Known rows, with every way that one mark hangs from another:
F[B[P V[H]] S]: [-77  14  43  -2  41   1 -25 -34   3  -4 -53  16 -25  35 -20 -36  -1  58
 -41  25 -20   9  16  21 -13 -33 -32  22  13  21 -41 -54  12   7 -26 -35
 -43 -26  31  25   3   2 -80  -1  45 -11  32  30 -16 -32 -67  58   3 -30
  58 -39  10 -11  45  57  -7  33  51  -9  10]
F[B S V[H P]]: [ -79  -31   27   37   33   11  -15   -7  -17   -6   11   71  -13   35
  -47   -2   19  -15  -11   28  -48  -15   20  -33   -9   -2  -41  -20
   26   15  -40  -61   32   27  -23  -12  -83  -17   51   19    9    6
 -108    1    5  -28    3   24  -35  -40  -51   25   28  -34   43  -56
   29   -5    3   13    5   42   41   11   23]
P[F]: [ 33   3  46  -6  34  42  -5  -4   2 -13  37 -35  14  -6 -10  21  -7  22
 -46   6  11 -44  15 -43   6  22 -17  -4  -6  10 -21  46 -15 -29  -3  20
 -52   6 -34  28  -5 -44  15 -45  16  10 -16   1  19   0  63 -23  17  13
  17 -48 -49  26   7  28  -1  17 -21  20 -42]
P[F V[H]]: [ 48 -30  37  -7  36  31 -16  -8  -6   8   6 -44  -4   2 -13  46 -26   7
 -31  60  19 -42   2 -28   7  22  -8  18  55  27 -19  33  -8  14  -6  34
 -33 -31 -18  63  14   4  37 -17  27  -5  22  -9 -34 -28  41 -20   5  14
  30 -60 -53  26   3  37  -7  -3  23  27 -48]
B[P[F[S] V[H]]]: [  6  -4  46 -20  10   4  21 -26   3  13 -33 -37   7  44 -29  19 -17  38
 -33  61  13 -13  21  28   9  21 -28  26  44  40  -6  -4  -8  26   0  19
 -25 -53  10  65   1  25  26 -35  45 -37  51 -23 -27 -34  15  17   6 -23
  48 -97 -33  13   0  21  26 -22  43  10 -21]
P[V]: [ 35  -8  16 -12  21   1  -9  27  23 -19   2 -44   4 -19 -17  -2 -23   9
 -38  -7 -10 -49  21 -39  15  11 -20  -2  -1   8 -17 -16  -4 -22  -1   7
 -47 -28  -7  35  16 -44  16 -16  18 -27  -5  12 -23 -22  42 -14  -8  -7
   0 -27 -58  29   0  31   6  22   1  23 -21]
V[F[S]]: [ -6   9  34  -1  26  20  14  10   2  -3  38  10  25  11  -6 -24 -17  18
 -55   6 -13  15  17 -11  -4   5  -8  11   0  13 -20  -5  12 -22 -11   7
 -27 -19   5  -6   8 -16 -28 -11  14 -14   2 -13  15 -29  18   2  13 -10
  25 -55  -3  16 -19  -8 -12  18 -18   5  24]
V[P]: [-20  -1  18 -10  40  -5 -17  30  23 -34  28 -22 -18 -11  -1  -9  11  19
 -53 -25  18 -34  32 -36  13  38 -18 -28  -2 -20 -11  13 -23   9  19   7
 -43  -6  11  -5  -1 -49  13 -35  -3 -13  -8   0   3  -5  30  -5   9 -14
  15 -21 -17  17 -12  46 -14  46 -27  28 -35]
F[B]: [ -2  -5  14   7  54  38 -21   6  12  -6  14   2  18  -4 -29 -16   3  10
 -31 -17 -23 -41  25 -47   4 -11 -26  -4 -27   4 -19 -10   4 -49 -21 -18
 -90  12  -8  12  -5 -74 -67 -14  16  11 -16  28  10   4   6  -7  18 -12
  15  -8 -19  26   4  43 -24  37 -14  10   5]
V[F[B]]: [  8  -6  15   5  51  37 -11   9   6   8  28   7  32  -5  -9 -22  -6  10
 -30   8 -16   5  -5 -32 -13 -10 -24   7   8   7   1  15  18 -33 -31  -1
 -45   7 -16  -3   1 -37 -62   2  28  15 -11   1   9  -2   4 -13  11  -6
  10   2   8  40 -15  18 -32  22 -35  14 -11]
P[V[B F[S] H]]: [ 21 -18   8   6  16  -6  -3 -12  -3  33  18   7  34  12  -8 -18 -34  23
 -10  57  -6  50 -26  16 -20 -15  -4  35  60  34  -4 -30  16  51 -14   0
  20 -60  31   5  13  54 -13  49  18 -11  15 -18 -20 -36 -12   2  19 -34
  42 -42   6  29 -15  32   2 -11  39  36   5]
B[F V]: [  -1   13   35  -26   43   12  -36   25   20  -54   16  -22  -55  -28
   27  -30  -33   56 -100  -30   13   11    2  -29    7  -11  -32  -17
    6    0  -27   19  -19  -21  -14  -14   -5   -8  -19   17   20  -48
   31  -24   19   -6   -8   16  -27  -16   37   25   -1   32   24  -27
  -23    1   55   44   -8   18  -10   20  -48]
B[F]: [  4  -3  28 -24  36  15 -21  22  18 -45  46 -23 -14 -22  -6  -3 -14  27
 -88 -34  33 -16  28 -31  -2  12 -27 -16  -2  -2 -13  28 -16 -20  -3  -5
 -33   6 -22   5   8 -65  32 -53  14 -12 -13  -3  -3   4  38  11  13  28
  37 -37 -30  14  27  37 -11  34 -25  16 -28]
H[V[B F[S] P]]: [ -8  11 -13  -2   4 -42  15  14   1 -11  20  31  11  -5   5 -64  -4  17
 -12  13 -13  58   3 -19 -13 -24  -1 -32  10  19  23   2  -5  33 -26 -27
  32 -42  37 -57 -20  55   2  28   1 -27 -15  -8 -28 -16  34  29  -7 -36
  35 -12  27  31 -35  -2   2  11 -11  10 -21]
B[P V[H]]: [-40  13  55 -15  40 -24 -49  -1   7 -16 -26 -39 -57   5  18 -16   2  60
 -69  14  23  -5   8   2 -14  12 -23  -1  29 -12 -30  -6 -10  24  11 -10
   8 -16   9  31  17 -11  -1 -42  40  -8  38  15 -33 -17 -33  23  -2   8
  32 -15  -5  10  68  70 -18  53  10  -7 -45]
H[V[F[B S] P]]: [-30  12 -14   2  17 -20  16  15  -2 -28  13  44 -10  -1 -25 -59   6   6
 -15   7 -25  34  13 -32 -17 -40  -5 -27  13  30  16  -8  18  -2 -53 -21
 -28 -37  29 -50 -10  35 -44  17   4 -22 -19   1 -30 -19  24  21 -25 -35
  26 -24  21  36 -37 -13   4   8  -2  12   4]
F[B S]: [-18   8  17  11  41  26   4  -4  12  -3  -1  41  22  11 -47 -27  -4  12
 -30  -9 -46 -23  31 -28  -4 -25 -31   8 -40  37 -44 -44  12 -51 -29 -27
 -93  -6  14   6  -4 -53 -81   1  10  -7 -28   9  32 -19  -9  16  20 -47
  45 -35 -19   7  -8   9 -14  28  14  -2  32]
P[F[S] V[B H]]: [ 41 -16  17  -1  18  11  12 -40 -17  33 -12 -13  31  10 -14  25 -42  24
   6  66 -11  11  -7   1 -12   1 -14  33  50  62 -10 -15  -5  35 -18  21
 -11 -59  13  47 -10  35   1  31  30   8  11   3 -22 -36  22  10  18 -28
  56 -62 -29  13  -5  27  19 -29  50  29 -21]

Rows:
[-55  -2  34  -7  41 -17 -15  -4  -3 -20   8  25 -30  19  21 -25 -15  27
 -63  40   2  50  -5  -6 -17  -4 -14  14  73  -1 -26  -8   3  71  -8  11
  31 -38  31   3  18  51  -2  18  20   1  18 -13 -56 -36 -23  33  -6 -10
  43 -60  49   0   2  40  -3   8  12  24  -1]
B[V[F[S] H P]]
[ -3 -22  47 -22  19 -16  -8  -1   8  11   7 -67   0  21  13  -5 -15  42
 -31  42  47   3  -2  17 -17  30 -20  16  76 -10  12  10   2  35  22  17
  14 -43   3  37  24  16  39 -21  41 -25  60 -23 -47 -22 -19  -5  -1  11
  23 -36  -5  38  14  57  -2   0  -6  15 -36]
B[P[V[F H]]]
[-11 -30  35  27  19   5 -48  -3 -17  14  31  17   2  13  -5   5  -7  13
 -20  18 -15  -9  -6 -38 -22   2 -33 -15  28  -1 -43 -20  33  24   4 -31
 -23  -3   4  15   3  -4 -65  -9  16 -16  -1  23  -6 -33 -33   1  54 -14
  21  -4 -12  19  43  45 -25  63  14   8 -39]
F[V[B H]]
[-44  -3  67   4   1  28   4 -49 -11  12  -6   3  -7  62 -25  14  10  20
 -16  39   7 -16  28  19  -3  21 -27   8  21  21 -25  -9  11  22   5  -3
 -44 -17  11  40   5  16 -30 -73  29 -43  33   6 -25 -50 -18  28  26 -14
  44 -96 -17   4  40  -3  15  29  15 -10 -18]
B[P[F[S V[H]]]]
[-39  12  51 -14  40 -11 -45  -7   2  -5 -16 -45 -43  19  33 -20  -8  63
 -57  37  39  31 -14  18 -23   2 -16  13  65 -26 -10  28  -3  25   6  -9
  44 -21   8   9  19  23   9 -30  46  -4  57   3 -39 -15 -34  24   0  24
  24 -24  22  26  57  73 -26  28 -11   4 -47]
B[P V[F H]]
[ -3 -23  29  17  63  30 -28 -10 -13   6  45   9  17   2  -2  -5  -1  22
 -23  34   0   7 -10 -32 -37  -3 -14  26  55   2   1  11  11   5 -21   0
 -43   2   0  12  14 -20 -48   3  28  32  10   6 -13 -12 -42 -28  42  13
  25 -22  26  33  -1  53 -30  24  -7  16  -7]
V[F[B] H]
[ -4   2  17 -10  20   7  34 -29  -9   4  18  16  28  23  -9   1 -19  19
  -5  14  -8  -4  18  -7   3   3  -7 -16  -8  14   6  11 -36  27   5   0
 -14 -11  15  -7 -25   8  -7   5  -4  10 -17 -12   0 -12  58  21  23 -39
  48 -38 -15   5 -21  13  24  -4   9  24 -41]
V[B P[F[S]]]
[-51 -21  47 -11  13   9 -39 -12   0 -29  25 -14 -51  25  -3  11   5  37
 -62   3  47 -10  29   3  -7  23 -54 -33  46 -15 -11  -1  12  36  11 -21
 -17   8 -13  26  14 -20   6 -73  29 -56  34  14 -41 -26 -35  25  33  34
  46 -65   1   4  67  39   6  50  -9  -2 -51]
B[F[V[H]] P]
[  2   1  34  28  -2  35   5 -46 -19  20  10  39  41  34 -21   4 -32   6
   0  15 -39  -6   6 -17  -2 -14 -36  -2 -26  44 -27 -10   8  -4 -18 -27
 -49 -11  -7   7 -15   8 -55  -8   5  -1 -28  12   1 -36  47  11  41 -31
  29 -41 -28   4  17 -22  20  20   8   5 -24]
P[F[S V[B]]]
[ -4  11  -8   0  31 -43 -17  24  14 -24  18   3 -22 -27  10 -50   9  22
 -26 -15   0  -5   4 -43  -7   5  -6 -60 -10   3   6   8 -15  18  -9 -27
  18 -30  16 -37 -18   4  10   5  -2 -20 -24  13 -10  -4  46  19  -3 -28
  16  19 -15  42  -3  50  -6  44 -17  11 -65]
H[V[B P]]
[-20  21  10 -36  16 -15 -12 -12  19 -21   6 -38 -14   7  10 -30 -18  65
 -39 -24  41  -1  13  21  -6  15 -28 -37 -14 -19  21  13 -26  17  12 -32
  19   7 -18  -4 -16 -40  19 -38  20 -28   8  -4   1   7  22  36  36   1
  62   9 -11  15  43  52   7  34 -19   4 -57]
V[B[F P]]
[ -6   5  68  -2  -2  29   6 -20  -3  -1 -16 -30   0  32 -17  15  -2  18
 -23  -3   9 -43  17  -9   0  14 -42 -19  -7  -2  -9  32   2 -24  12 -24
 -42   8 -36  27   0 -21 -15 -83  27 -34  16  14  -8 -26  25  -3  14  -1
   6 -49 -33  20  35   8  16  30 -32 -10 -69]
B[P[F[V]]]
[ 17  14  36   7  47  42 -32 -12  -2  -8 -19 -10  -2 -10  -4  -3 -32  41
 -29  10 -36 -14  -7 -39   0 -31 -31  19  -4  18 -21  35 -11 -47 -42 -16
 -63  -1 -23  24   2 -19 -41   5  29  25 -18  25 -16  -1  53   2 -14  -3
  11 -14 -21   8  26  42  -5  -4   3   5 -41]
P[F[B[V]]]
[ 25  -3  43 -21  26   5  -5 -18  -2  17 -19 -66  -7  27  -7  31 -17  39
 -27  57  42 -26  14   7  -5  33 -22  17  59   5   9  25 -15  35  14  19
 -19 -34 -17  68   7  14  52 -44  42 -12  53 -10 -40 -24  18  -2   8   0
  41 -52 -44  36  22  57  20  -7  15  16 -65]
B[P[F V[H]]]
[  7  22   4   4   7 -12  27 -14  -7  -5  13  20  -2  -2 -11 -41 -10  20
  -8  11 -13  17  13 -14  -5 -13 -11 -29  -8  30  17  21 -15  22 -20 -19
   3 -40  17 -25 -32  35  17  12  -6 -27 -38   3 -13 -17  80  27  -3 -40
  44 -31 -20  32 -25   5  15  11   5  19 -54]
H[V[B P[F[S]]]]
[-24  -8  20   1  53  39  12 -28 -20   1  14  37   6  34 -46  22   1  15
 -16  51 -10 -18  28 -22 -13   7 -25   9  34  28  -7 -13  -6  46 -33  26
 -62 -11  25  24 -14   6 -44   0  18  16   9   8 -12 -23  -1  18  24 -29
  64 -72  15   4 -17  32  15  -3  38  25  -9]
V[H P[F[B S]]]
[ -1 -12  14  12  54  38   5   5   1  -7   7   3  13   5 -17   7  -1  19
 -15   9  -5 -50  24 -35   6  22 -22 -20   0   0   9  26 -20  -7 -13   8
 -69  15 -18  17 -24 -33 -27  -9  13  21 -20   1 -13   4  44   4   8 -18
  30 -25 -11  22 -19  43  10  -4  -5  31 -49]
V[P[F[B]]]
[  9 -17  19   4  48   4 -32 -13 -17  24  60 -18  29   3  25  -9 -15  40
 -21  43  28  22 -24 -15 -45  19  -6  10  64  -7  -9  20  -4  28  15   8
  31  -8  -6 -13   5   2 -24  21  30  23  14  -7  -5 -16 -20 -17  53   5
  39 -15  24  38  20  59 -28  21  -6  22 -32]
V[B F H]
[-24  28  26 -18   8 -22  16 -25   7  28 -13  -5  34  40   7 -47  -9  52
 -18   4  18  41  10  39 -23 -14  -9   5  -6  -5  21  -8  -4  10   5 -32
  25 -12  19 -34 -15  21 -24 -16  22 -17   5 -26  16 -23  -7  35  30 -31
  47 -19  28  25  -1  12  -2  23 -23  -1  -5]
V[B[P] F[S]]
[-40 -20  -2 -22  37 -15  -6 -15  -7 -28  42  20 -15  14  -5  -3 -19  37
 -50  20  32  33   9   7 -16  25 -21 -23  53   5  11 -29 -27  81  -3  12
  23 -25  39   0 -13   1  13  17  12  -4   3  -2 -20 -15 -27  49  59 -16
  90 -55  26 -10   7  59  11  25  36  37 -15]
V[B[F[S]] H P]
[ -1   9 -27 -21  17 -47 -17  23  21 -48  43  -4 -33 -33  22 -46 -17  41
 -43 -28  32  24   9 -35 -18  -8 -15 -70  18  -2  29  27 -18  32 -13 -33
  28 -20   5 -54 -15  -3  58  -2  -3 -24 -32   8 -43  -4  56  34  -5   8
  41   2  -8  25   7  51  -2  32 -15  20 -82]
H[V[B[F] P]]
[-38  -9  38  -3  55 -27 -43  18  -3 -29   1 -12 -54  -9  20   0  -1  34
 -73  15   9  -2  10 -40  -6  16 -16  -9  54 -23 -40   2 -12  54   1  12
   3  -8  26  30  29  -6  16 -12  18   0  15  26 -53 -12 -12  27   0   8
  22 -22  14   7  37  84 -11  47  21  31 -45]
B[V[H P]]
